Each row comes from the steps of one path. Every step used is in the known rows, and no mark comes twice. Write the path behind each row, first mark first.
Known rows
V/R/L/Q/P: [ 0.22 -0.30 -0.33 -0.41 -0.15  0.20  0.06  0.15 -0.24  0.20  0.04  0.17
  0.16 -0.42  0.34 -0.07  0.04  0.05 -0.08  0.39  0.04  0.53  0.30]
U/N/P/H/V/R: [-0.14  0.37 -0.02 -0.32 -0.05  0.17 -0.36  0.25 -0.06  0.05  0.07  0.28
 -0.01 -0.56  0.34 -0.24  0.16  0.02  0.25  0.08 -0.36  0.52  0.09]
U/N/P/H/V/R/L/Q/T: [ 0.15  0.20 -0.06 -0.41 -0.05  0.31 -0.15  0.41 -0.19  0.26  0.14  0.44
 -0.18 -0.59  0.36 -0.27  0.11  0.18  0.13  0.14 -0.24  0.77  0.16]
V/R/U: [-0.08  0.18 -0.32 -0.20 -0.16 -0.09 -0.02  0.01  0.17  0.01 -0.08  0.02
  0.34 -0.15  0.29  0.07  0.00 -0.08  0.27  0.39 -0.06  0.18  0.36]
L/R/P: [ 0.04  0.06 -0.16 -0.33 -0.24 -0.04 -0.22  0.03 -0.34 -0.06  0.17  0.09
  0.00 -0.23  0.06  0.02  0.09  0.16 -0.02  0.29  0.33  0.22 -0.13]
U/N/P/R/L/Q/T: [ 0.23  0.25  0.08 -0.33 -0.08  0.19 -0.01  0.41 -0.17  0.17  0.09  0.31
 -0.11 -0.39  0.15 -0.13  0.13  0.37  0.28  0.10  0.01  0.68  0.20]
R/L/Q/P/H: [ 0.51 -0.32 -0.17 -0.45  0.00  0.19  0.18  0.22 -0.32  0.33  0.35  0.29
 -0.17 -0.38  0.05 -0.16 -0.06  0.09 -0.11  0.24  0.05  0.43  0.16]
P/H: [ 0.15  0.09  0.15 -0.29  0.05  0.14  0.03  0.24  0.05  0.19  0.08  0.09
 -0.05 -0.14  0.14 -0.11 -0.11 -0.09  0.04  0.04 -0.13  0.05  0.03]
N/P: [-0.16  0.12 -0.17 -0.06 -0.15 -0.15 -0.15  0.08 -0.09 -0.06 -0.27 -0.02
  0.09 -0.24  0.02 -0.34  0.03  0.16  0.10 -0.10 -0.22  0.32 -0.06]
L/Q: [ 0.17  0.01 -0.03 -0.03 -0.20  0.05 -0.03  0.12 -0.16  0.06  0.24  0.13
  0.02 -0.11 -0.02 -0.04  0.01  0.10 -0.16  0.11 -0.09 -0.17  0.16]
V/R/U/N/P/H: [-0.14  0.49 -0.25 -0.33 -0.15  0.00 -0.25  0.23  0.13  0.09 -0.01  0.18
  0.25 -0.51  0.43 -0.10 -0.01  0.00  0.51  0.34 -0.23  0.53  0.36]
H/V/R: [-0.08 -0.23 -0.19 -0.27 -0.12  0.08  0.01 -0.12 -0.03 -0.15 -0.02  0.13
  0.19 -0.03  0.22  0.00  0.31 -0.26 -0.23  0.28 -0.20 -0.07  0.18]
R/L/Q/P/H/V: [ 0.53 -0.44 -0.22 -0.54 -0.01  0.19  0.21  0.13 -0.34  0.24  0.42  0.36
 -0.19 -0.32  0.03 -0.15  0.08 -0.02 -0.23  0.29 -0.04  0.30  0.18]
L/R/P/H/V: [ 0.14  0.00 -0.10 -0.57 -0.22  0.05 -0.16  0.09 -0.32 -0.02  0.28  0.22
 -0.04 -0.26  0.13 -0.04  0.16  0.01 -0.11  0.38  0.19  0.12 -0.10]
U/N/P/Q: [-0.14  0.27  0.05 -0.05 -0.08  0.13 -0.29  0.21 -0.03  0.07  0.15  0.23
 -0.17 -0.37  0.04 -0.22  0.02  0.29  0.22  0.02 -0.29  0.17  0.07]
H/V/R/L/Q/P/N: [ 0.22 -0.32 -0.24 -0.42 -0.13  0.20  0.16 -0.05 -0.30  0.04  0.12  0.36
  0.10 -0.32  0.22 -0.07  0.32 -0.14 -0.28  0.38 -0.06  0.32  0.26]
U/N/P/R/V: [-0.07  0.46  0.06 -0.32 -0.03  0.11 -0.17  0.14 -0.03 -0.05 -0.04  0.20
  0.10 -0.45  0.16 -0.07  0.24  0.22  0.28  0.15 -0.14  0.48  0.15]
H/V/R/U/N/P/Q/L: [-0.07 -0.15 -0.21 -0.42 -0.14  0.07  0.04  0.03  0.14 -0.14  0.22  0.34
  0.08 -0.26  0.17 -0.15  0.25 -0.06  0.10  0.51 -0.37  0.12  0.37]
N/U: [-0.05  0.15 -0.12 -0.09  0.15 -0.12  0.09  0.11  0.30  0.06  0.01  0.14
 -0.26  0.23  0.01  0.13 -0.09  0.09  0.19 -0.16 -0.02 -0.10  0.08]
L/Q/P/R: [ 0.31 -0.14 -0.10 -0.44 -0.19  0.06  0.08  0.17 -0.40  0.00  0.10  0.13
  0.28 -0.24 -0.02 -0.01 -0.01  0.15 -0.05  0.25  0.07 -0.01  0.42]
V/R/P: [-0.17  0.00 -0.23 -0.31 -0.21  0.10 -0.06  0.07 -0.23  0.11 -0.11  0.04
  0.31 -0.37  0.30 -0.05 -0.03  0.06  0.05  0.25  0.02  0.46 -0.02]
Q/L/R: [ 0.16 -0.27  0.19 -0.30  0.02  0.10  0.05  0.16  0.11 -0.17  0.20  0.11
 -0.12 -0.09  0.10  0.02  0.09  0.12  0.06  0.32  0.29  0.33  0.01]
Q/L/R/P/H: [ 0.20 -0.22  0.18 -0.57 -0.02  0.18  0.09  0.27 -0.07 -0.01  0.32  0.20
 -0.11 -0.31  0.12 -0.09 -0.03  0.17  0.08  0.37  0.28  0.56 -0.14]

Which path is each row?
[ 0.19 -0.19  0.18 -0.33 -0.06  0.19  0.08  0.22  0.23 -0.02  0.53  0.31
 -0.26 -0.08 -0.03  0.03  0.00  0.23  0.16  0.53  0.03 -0.13  0.31]	P/Q/L/R/U/N
[-0.18  0.44 -0.01  0.00 -0.01  0.02 -0.38  0.14 -0.09 -0.02  0.05  0.15
 -0.11 -0.43  0.11 -0.18  0.06  0.21  0.33 -0.11 -0.18  0.51 -0.03]	U/N/P
[ 0.09  0.26 -0.07 -0.43 -0.11  0.25 -0.28  0.33 -0.14  0.15  0.30  0.40
 -0.13 -0.65  0.35 -0.28  0.22  0.08  0.14  0.21 -0.34  0.62  0.14]	U/N/P/H/V/R/L/Q
[ 0.46 -0.20 -0.12 -0.25 -0.03  0.17  0.19  0.12 -0.35  0.27  0.27  0.32
 -0.15 -0.37  0.00 -0.11  0.04  0.16 -0.13  0.16  0.17  0.52  0.12]	R/L/Q/P/N
[ 0.15 -0.49  0.26 -0.21  0.00  0.27  0.35  0.20  0.21  0.08  0.27  0.19
 -0.19  0.04 -0.12 -0.12 -0.10  0.18 -0.12  0.28 -0.14 -0.23  0.15]	P/Q/L
[ 0.09  0.11 -0.11 -0.27 -0.09  0.06 -0.15 -0.12 -0.05 -0.14  0.00  0.13
  0.06 -0.15  0.14  0.17  0.26  0.04 -0.19  0.39  0.24  0.03  0.10]	L/R/V
[ 0.25  0.07 -0.30 -0.50 -0.14  0.13 -0.14  0.17 -0.35  0.09  0.37  0.39
  0.17 -0.55  0.21 -0.07 -0.05 -0.01  0.09  0.39 -0.21  0.19  0.52]	L/Q/P/H/V/R/U/N
[ 0.38 -0.19  0.14 -0.55 -0.02  0.12  0.41  0.19  0.08  0.09  0.11  0.07
  0.05  0.06  0.06  0.09  0.27  0.01  0.06  0.37  0.18  0.16  0.19]	P/R/L
[-0.11  0.16 -0.18 -0.32 -0.16  0.07 -0.06  0.21  0.23  0.03  0.11  0.22
  0.16 -0.42  0.30 -0.11 -0.01  0.15  0.43  0.47 -0.22  0.41  0.41]	V/R/U/N/P/Q/L
[ 0.17 -0.22  0.13 -0.39  0.07  0.18  0.12  0.02  0.11 -0.17  0.15  0.19
 -0.05 -0.20  0.11  0.08  0.17  0.11 -0.08  0.43  0.26  0.39  0.03]	Q/L/R/V
[-0.11 -0.22 -0.27 -0.38 -0.18  0.08  0.03 -0.12 -0.25 -0.07  0.05  0.17
  0.22 -0.19  0.18 -0.05  0.24 -0.16 -0.21  0.31 -0.14  0.13  0.03]	H/V/R/P
[ 0.17  0.03  0.04 -0.55  0.00  0.03 -0.07  0.22  0.16 -0.18  0.41  0.35
 -0.16 -0.34  0.15 -0.13  0.19  0.07  0.33  0.49  0.03  0.50  0.16]	Q/L/R/U/N/P/H/V
[ 0.20 -0.15 -0.23 -0.18 -0.14  0.03 -0.07  0.08 -0.44  0.04  0.13  0.15
  0.13 -0.31 -0.05 -0.08 -0.13  0.15 -0.11  0.10  0.00  0.08  0.27]	L/Q/P
[ 0.06  0.26  0.01 -0.23 -0.25  0.02 -0.19  0.05 -0.34  0.01  0.14  0.19
  0.01 -0.30  0.08  0.01  0.15  0.19  0.00  0.23  0.40  0.36 -0.17]	L/R/P/N
[-0.05  0.14  0.14 -0.22 -0.09  0.18 -0.29  0.28  0.02 -0.04  0.26  0.28
 -0.23 -0.41  0.09 -0.20  0.09  0.36  0.24  0.18 -0.12  0.33  0.09]	U/N/P/Q/L/R
[-0.09  0.06 -0.17 -0.45 -0.18  0.02 -0.11  0.20 -0.06  0.00 -0.21  0.13
  0.16 -0.36  0.27 -0.44  0.15 -0.07 -0.01  0.11 -0.44  0.32  0.07]	N/P/H/V/R
[-0.01  0.48 -0.22 -0.25 -0.03 -0.15 -0.20  0.05  0.09 -0.02  0.30  0.30
 -0.06 -0.36  0.05 -0.14  0.09 -0.01  0.46  0.21 -0.30  0.28  0.23]	R/U/N/P/H/V
[ 0.10  0.43 -0.22 -0.41 -0.18 -0.15 -0.38  0.10  0.00 -0.16  0.33  0.28
 -0.07 -0.32  0.18 -0.02  0.25  0.01  0.33  0.42  0.00  0.17  0.24]	L/R/U/N/P/H/V
[ 0.02  0.34 -0.06 -0.29 -0.17 -0.04 -0.14  0.11 -0.19  0.03  0.13  0.25
 -0.13 -0.18  0.08  0.08  0.11  0.24  0.11  0.15  0.39  0.30 -0.13]	L/R/P/N/U
